(in the rows, 128 means zero)
Known rows, with every step that occurs:
A > S > U > L > J: [104 108 133 144 147 132 119 149 108 131 140 116 120 128 159 152 121 112
 118 140 126 130 165 146 120 123 110 132 132 191 175 144 168 105 128 112
 116]
H > L: [132 119 137 145 119 108 138 141 114 154 135 129 118 111 168 135 112 123
  97 148 118 135 169 148 119 127 135 126 121 170 121 145 155 109 122 120
 118]
A > S > H > L: [131 111 136 153  99 118 128 128 118 157 130 133 110 126 168 123 113 113
 115 145 119 128 186 161 132 118 126 132 124 181  89 140 135  99 111 108
 111]
S > B > L > H: [122 130 160 146 155 124 155 149 129 144 120 127 120 126 156 126 148 127
  84 148 111 150 178 189 123 134 122 131 122 152 146 137 127 103 131 113
 111]
J > L > W > S > B: [136 123 152 146 161 128 162 142 116 142 133 109 118  96 165  98 146 121
  94 146 112 152 137 173 108 108 103 151 122 184 231 133 133 112 132 210
 102]
A > S > U > L > H: [101 121 135 154 135 140 132 160 123 136 159 126 118 151 155 133 126 120
 117 143 122 132 172 171 114 123 120 133 134 194 164 150 170  99 124  82
 110]
B > L > H > S: [124 118 155 158 151 128 152 141 132 142 114 133 132 131 155 132 150 132
  70 146 116 160 176 161 125 136 130 110 124 133 132 141 141  98 131  31
 117]
B > S > J: [117 116 124 132 165 108 143 129 107 136 117 121 128 151 155 113 126 123
 117 140 124 135 181 151 118 126 115 132 116 163 139 130 145 108 148 138
 128]
A > S > B: [128 125 149 138 176 126 140 101 114 125 112 128 116 115 159 105 127 112
 115 134 116 132 161 165 119 121 108 160 129 188 137 141 127 102 117 145
 128]
B > L: [122 124 147 147 133 110 131 134 120 162 123 133 127 135 158 128 134 121
  98 139 116 141 156 163 126 134 121 116 122 147  99 143 131 111 137 132
 111]
W > L > U: [138 126 157 128 159 107 112 131 121 154 151 120 122 152 144 142 128 118
 108 137 108 141 142 144 118 150 134 112 132 153 139 152 136 107 124 102
 121]
C > S > J > L > B: [117 103 119 156 157 124 142 143 131 173  99 112 123 107 157 136 123 128
 114 129 120 124 192 172 125 125 112 130 115 203 155 139 127 101 159 147
 116]
A > S > J > L: [121 110 123 158 136 121 154 129 114 149 108 125 125 124 169 127 107 113
 140 132 124 113 168 170 111 119 112 146 123 211 129 142 144 110 152 213
 123]
B > S > J > L: [118 107 120 143 151 112 172 150 112 160 114 117 121 147 165 121 122 128
 119 141 122 130 175 162 115 116 111 133 114 177 149 135 159 112 162 195
 116]
W > S > J > L > B: [126 114 129 143 157 122 139 147 120 172 108 103 128 102 159 125 130 110
 117 149 118 143 169 157 114 109 112 144 124 196 196 129 131 108 158 171
 107]
H > S > U > L > J: [115 111 143 145 161 136 136 151 115 132 126 109 123 132 153 166 125 124
  93 145 124 134 169 141 126 127 119 101 126 179 197 136 179  98 135  39
 124]
U > L > J: [113 116 137 136 141 115 132 151 112 140 120 115 121 125 164 164 117 115
 102 142 125 148 174 145 132 135 116 115 125 172 205 130 166 113 133 129
 124]
C > S > B > L > U: [134 106 164 136 197 124 145 131 132 154 118 116 116 118 144 122 152 129
  89 126 111 150 161 184 124 142 111 106 124 172 105 152 100  93 123 103
  96]
H > L > W > S > J: [133 118 127 143 128 113 127 153 102 133 151 110 128  90 166 117 127 118
  97 149 122 146 163 149 111 109 129 140 117 188 185 125 140 111 129 162
 105]
U > L > W > S > J: [116 126 127 140 145 121 122 157 104 132 151 105 128 120 161 122 125 115
 115 140 126 147 155 162 120 108 112 129 122 198 212 119 153 113 138 174
 106]
S > J > L: [122 119 127 157 127 115 157 146 120 160 109 119 127 137 166 137 105 119
 128 139 122 114 169 172 113 132 123 120 116 200 155 138 146 113 161 203
 122]
B > S > J > L > H: [113 108 121 149 145 119 184 167 121 151 120 119 122 150 165 126 132 132
 109 149 121 145 194 171 112 124 117 132 116 166 182 132 163 109 158 154
 117]
L > J: [121 122 140 141 140 111 133 128 111 122 110 121 129 120 161 143 127 114
  95 143 122 147 170 136 121 148 119 116 122 154 191 134 143 111 135 119
 137]
W > L > B > S: [125 116 140 119 181 110 108 134 116 174 131 122 118 134 146 130 145 128
  90 146 111 155 178 129 134 112 115 156 129 124 155 140 153 107 133  79
 125]
L > H: [118 133 144 151 129 116 144 137 126 131 130 131 128 140 157 124 131 123
  98 146 117 151 175 160 113 151 130 120 125 154 176 141 141 108 132  88
 129]
A > S > U: [115 123 137 151 143 129 122 117 114 135 143 130 126 142 153 112 127 115
 122 139 119 117 150 153 109 130 118 139 129 181 114 156 140 103 127 116
 119]
C > S > W: [130 115 132 149 134 121 123 124 110 156 136 130 127 129 147 117 121 129
 108 118 120 135 169 179 123 131 114 105 116 188 142 149 123 105 137 110
 139]
J > L > U > S > B: [139 101 168 142 181 128 197 137 139 141 125 103 115 128 162 128 139 124
 109 146 109 129 139 181 101 127 105 125 131 222 190 159 116 100 134 153
  94]
L > W: [122 130 141 143 116 111 132 121 119 128 150 127 129 127 161 117 137 126
 101 140 121 140 145 151 116 133 120 123 120 150 183 142 140 114 130 153
 118]
C > S > B: [128 129 144 146 195 124 141 117 121 135 106 123 117 112 152 107 127 126
  97 124 114 138 175 176 124 140 112 128 119 187 143 141 113 101 127 103
 133]
W > S > J > L > H: [125 124 129 157 145 125 166 166 120 144 117 112 131 122 163 117 125 114
 107 149 117 151 174 175 104 132 122 130 122 195 207 126 141 111 153 153
 119]
C > S: [123 125 133 155 165 117 130 121 120 143 113 129 125 125 154 115 123 125
  99 122 117 139 170 161 124 151 117 117 122 173 129 146 123 105 133  89
 133]
B > L > H: [117 124 150 154 127 117 144 152 130 151 130 135 128 138 157 133 145 126
  87 148 115 155 172 172 121 143 128 116 124 138 130 142 134 107 136  93
 113]
L > H > S > B: [131 130 160 145 184 133 168 122 130 116 108 123 121 120 155 119 142 128
  77 147 114 152 180 165 117 131 127 129 123 166 192 136 139  92 122  41
 137]
J > L > H: [120 122 139 159 119 122 175 161 133 156 128 128 122 135 167 134 125 127
  99 146 115 146 168 171 108 142 126 122 122 165 186 146 153 111 144 138
 119]
W > S > H: [134 138 146 146 133 118 117 127 116 150 123 121 122 141 155  97 129 106
 106 146 114 149 163 162 125 138 119 114 126 167 143 127 109 105 129  86
 122]

Rows:
[138  97 145 122 125 109 149 149 125 165 151 115 104 152 158 124 136 127
  97 154 116 149 177 150 129 122 127 104 122 150 102 141 141  95 112  79
  87]
B > S > H > L > U
[110 128 138 147 129 122 146 164 126 146 142 125 118 144 161 144 120 122
 104 144 120 150 178 170 123 135 125 116 127 173 189 136 169 109 129  94
 118]
U > L > H
[116 128 133 160 159 127 121 135 121 145 136 125 126 139 145 112 126 129
 101 129 116 123 162 165 116 150 122 108 121 185 124 154 127 101 137  67
 126]
C > S > U
[129 115 135 146 103 109 138 146 116 143 160 126 120 104 170 131 129 132
  89 150 120 140 158 145 117 117 132 129 116 160 164 142 157 111 118 154
 105]
H > L > W
[123 103 136 116 139 118 131 127 114 167 144 120 121 129 144 124 148 130
 108 146 122 150 172 152 128  93 104 134 119 143 173 144 147 103 138 113
 121]
L > B > S > W
[112 115 144 141 157 142 126 143 131 167 139 111 120 127 147 149 135 128
  97 149 122 126 167 148 129 104 119 118 127 185 170 142 172  91 133  25
 104]
H > S > U > L > B
[127 128 149 152 150 127 157 123 131 124 114 129 130 133 156 124 136 127
  81 146 116 154 175 150 115 142 131 115 125 149 175 139 151  97 127  25
 135]
L > H > S
[126 136 142 147 160 129 113 134 110 143 144 117 131 133 147 103 134 112
 103 149 113 141 140 153 108 135 122 123 128 180 157 143 129 107 135  85
 119]
W > S > U
[131 112 132 159 148 124 169 132 122 152  99 118 130 129 165 133 113 124
 109 137 121 121 172 164 115 122 124 114 115 195 158 136 153 103 156 143
 128]
H > S > J > L
[125 109 133 167 144 118 178 148 127 143 109 113 130 135 170 132 113 121
 124 140 118 106 164 178 106 127 111 126 121 228 170 143 127 109 162 176
 116]
U > S > J > L
[117 120 155 162 144 138 145 152 132 143 135 129 132 142 147 133 154 136
  76 151 113 143 169 167 117 136 134 101 124 146 125 146 147  94 138  11
 109]
B > L > H > S > U
[119 117 128 158 105 116 153 150 119 147 137 117 129 123 170 128 122 127
 119 139 124 120 158 171 110 122 117 121 112 188 191 134 146 115 156 235
 113]
S > J > L > W
[136 117 139 124 148 111 115 142  98 168 156 129 120 155 144 129 130 131
 106 135 115 144 162 158 128 109 117 128 120 143 149 144 158 112 140 131
 143]
B > S > W > L
[142 125 142 146 114 116 125 149 112 161 131 119 115 120 164 113 119 111
  93 153 113 149 175 157 129 122 130 119 125 177 127 128 125 103 120  87
 107]
W > S > H > L
[128 107 132 151 119 120 112 145 134 180 124 120 109 101 156 128 125 128
  88 140 115 137 209 163 146 124 126 115 119 173 113 137 119  93 122  43
 108]
C > S > H > L > B
[136 129 159 136 187 121 135 134 112 153 112 118 122 104 154 105 149 113
  87 146 109 160 152 174 124 116 109 141 126 167 134 132 113 106 129 131
 107]
W > S > B > L
[121 112 118 168 153 120 158 146 123 158 101 120 125 123 161 126 108 127
 115 121 121 121 183 182 118 140 116 116 114 212 140 140 129 108 159 168
 126]
C > S > J > L
[134 123 140 153  87 111 131 146 122 167 130 128 112 136 168 130 110 119
 102 152 116 128 186 166 133 130 135 105 118 171 109 135 136 103 121 102
 113]
S > H > L
[135 119 164 144 188 127 155 116 124 145  98 126 122 114 154 125 146 128
  78 140 113 143 164 169 129 116 117 124 122 158 117 137 128  95 129  83
 115]
H > S > B > L
[120 129 149 158 148 137 151 135 129 123 137 125 132 144 147 123 142 130
  86 150 116 138 167 156 107 143 134 108 124 160 176 148 153  94 133   4
 130]
L > H > S > U
[132 110 163 137 192 126 151 125 118 129  83 118 124  99 156 146 150 124
  68 143 116 153 176 154 132 125 114 120 121 146 161 128 136  97 132  78
 125]
H > S > B > L > J
[130 126 143 137 160 105 102 136 106 138 116 122 126 129 156 159 121 116
  92 139 114 146 172 130 128 149 127 126 127 144 188 135 146 116 135 116
 147]
W > L > J
[114 109 125 163 132 127 165 149 125 138 115 127 127 130 169 127 119 117
 127 140 122 130 184 178 105 127 121 146 124 198 169 140 149 106 148 173
 122]
A > S > J > L > H
[122 114 138 146 131 120 150 141 134 178 119 119 120 112 163 138 130 122
 106 149 116 136 164 154 119 117 115 136 124 172 177 147 146 108 146 154
 102]
J > L > B
[134 111 137 144 158 115  97 145  98 145 130 122 125 117 143 156 123 126
  93 118 116 147 181 159 135 141 119 110 120 166 189 141 134 110 140  99
 159]
C > S > W > L > J
[105 121 137 138 134 130 112 159 127 173 157 112 117 132 150 148 128 122
 117 151 121 124 165 157 127 112 118 120 128 191 169 145 164 101 136  88
  98]
S > U > L > B
[126 105 132 151 153 128 157 131 131 163  93 111 129 110 160 140 128 125
 108 145 122 124 181 154 121 110 122 131 118 188 175 136 149  97 158 119
 116]
H > S > J > L > B
[134 111 146 159 108 115 148 149 130 150 133 121 114 136 170 129 118 123
 100 152 114 120 181 171 126 124 124 114 124 200 122 142 117 100 124  73
 110]
U > S > H > L
[139 116 148 141 132 125 143 113 111 142 132 128 131 135 149 128 125 127
 104 133 121 136 155 162 121 116 122 105 119 172 162 144 145 100 135  86
 140]
H > S > W
[127 110 138 134 120 112 126 139 126 169 130 121 117  91 162 140 124 123
  91 155 117 141 180 139 125 111 130 138 123 164 146 144 150 103 125  97
 104]
H > L > B
[131 123 139 154 143 122 107 155 116 154 152 132 124 137 140 134 127 134
  93 121 111 150 185 185 126 142 130 112 121 168 168 150 136 107 135  68
 151]
C > S > W > L > H
[125  92 132 128 127 122 161 146 119 192 140 118 117 125 152 130 142 135
 113 146 120 146 169 166 125  85  99 140 118 156 188 149 160 106 151 166
 106]
J > L > B > S > W
[133 128 142 162 102 124 143 150 123 160 144 114 120 133 166 101 139 119
 101 148 115 148 149 174 120 121 111 118 120 172 195 129 123 113 134 175
 102]
J > L > W > S > H
[129 121 139 154  68 112 129 151 122 154 158 125 113 124 169 125 126 129
  96 150 118 132 174 162 131 122 132 108 114 160 144 133 139 107 117 133
 104]
S > H > L > W
[134 120 148 148 124 131 155 129 120 131 135 131 132 136 149 128 137 130
  93 140 120 148 171 171 117 124 128 102 120 161 191 143 150  97 134  50
 145]
L > H > S > W
[109 112 134 125 137 122 130 151 129 189 131 113 103 152 154 129 137 125
 108 151 122 149 197 159 150  99 104 124 124 153 150 127 155  98 131  79
  94]
U > L > B > S > H
[121 116 128 118 182 108 104 138 109 164 123 114 122 138 146 137 135 125
 109 143 116 137 193 139 133 112 118 154 122 146 155 130 152 106 150 110
 129]
W > L > B > S > J
[102 122 131 163 152 138 132 176 129 148 155 119 117 145 147 131 125 134
  99 134 118 138 184 182 120 143 124 105 125 197 172 146 157  99 132  41
 114]
C > S > U > L > H
[117 122 143 151 154 137 136 146 122 152 140 118 122 143 151 139 121 128
 104 140 121 125 157 156 121 119 124 104 126 193 150 142 174  97 131  51
 116]
H > S > U > L
[105 115 130 133 159 127 138 159 112 163 157 117 113 161 152 127 128 131
 111 145 121 133 161 155 120 111 111 127 124 168 141 142 180 106 135  98
 103]
B > S > U > L
[130 109 133 139 117 110 143 149 118 168 135 126 106 144 164 117 125 129
  95 153 117 142 193 154 136 114 124 121 117 147 103 133 148 102 122  87
 107]
B > S > H > L
[134 123 146 128 127 115  88 135 114 180 152 124 123 130 142 149 127 123
 112 138 113 133 166 159 133 111 124 130 124 157 171 148 142 108 139 113
 133]
S > W > L > B
[109 127 138 147 130 128 123 156 116 158 156 119 118 154 153 140 116 122
 121 142 121 119 156 165 121 126 122 110 125 196 154 146 167 106 133 114
 108]
S > U > L
[106 111 128 154 161 131 117 164 116 144 133 110 119 128 151 154 120 127
  97 129 122 135 179 157 128 142 112 102 124 195 184 139 155 103 137  73
 123]
C > S > U > L > J
[133 131 148 144 115 116 113 155 113 154 159 132 126 154 145 143 125 127
 104 137 111 143 170 177 122 134 134 115 124 158 191 145 150 111 137 107
 150]
S > W > L > H
[137 121 142 137 119 117 111 145 123 178 130 111 112  98 159 117 132 111
  89 162 114 154 186 149 137 107 125 132 126 167 143 127 124  97 118  64
  97]
W > S > H > L > B
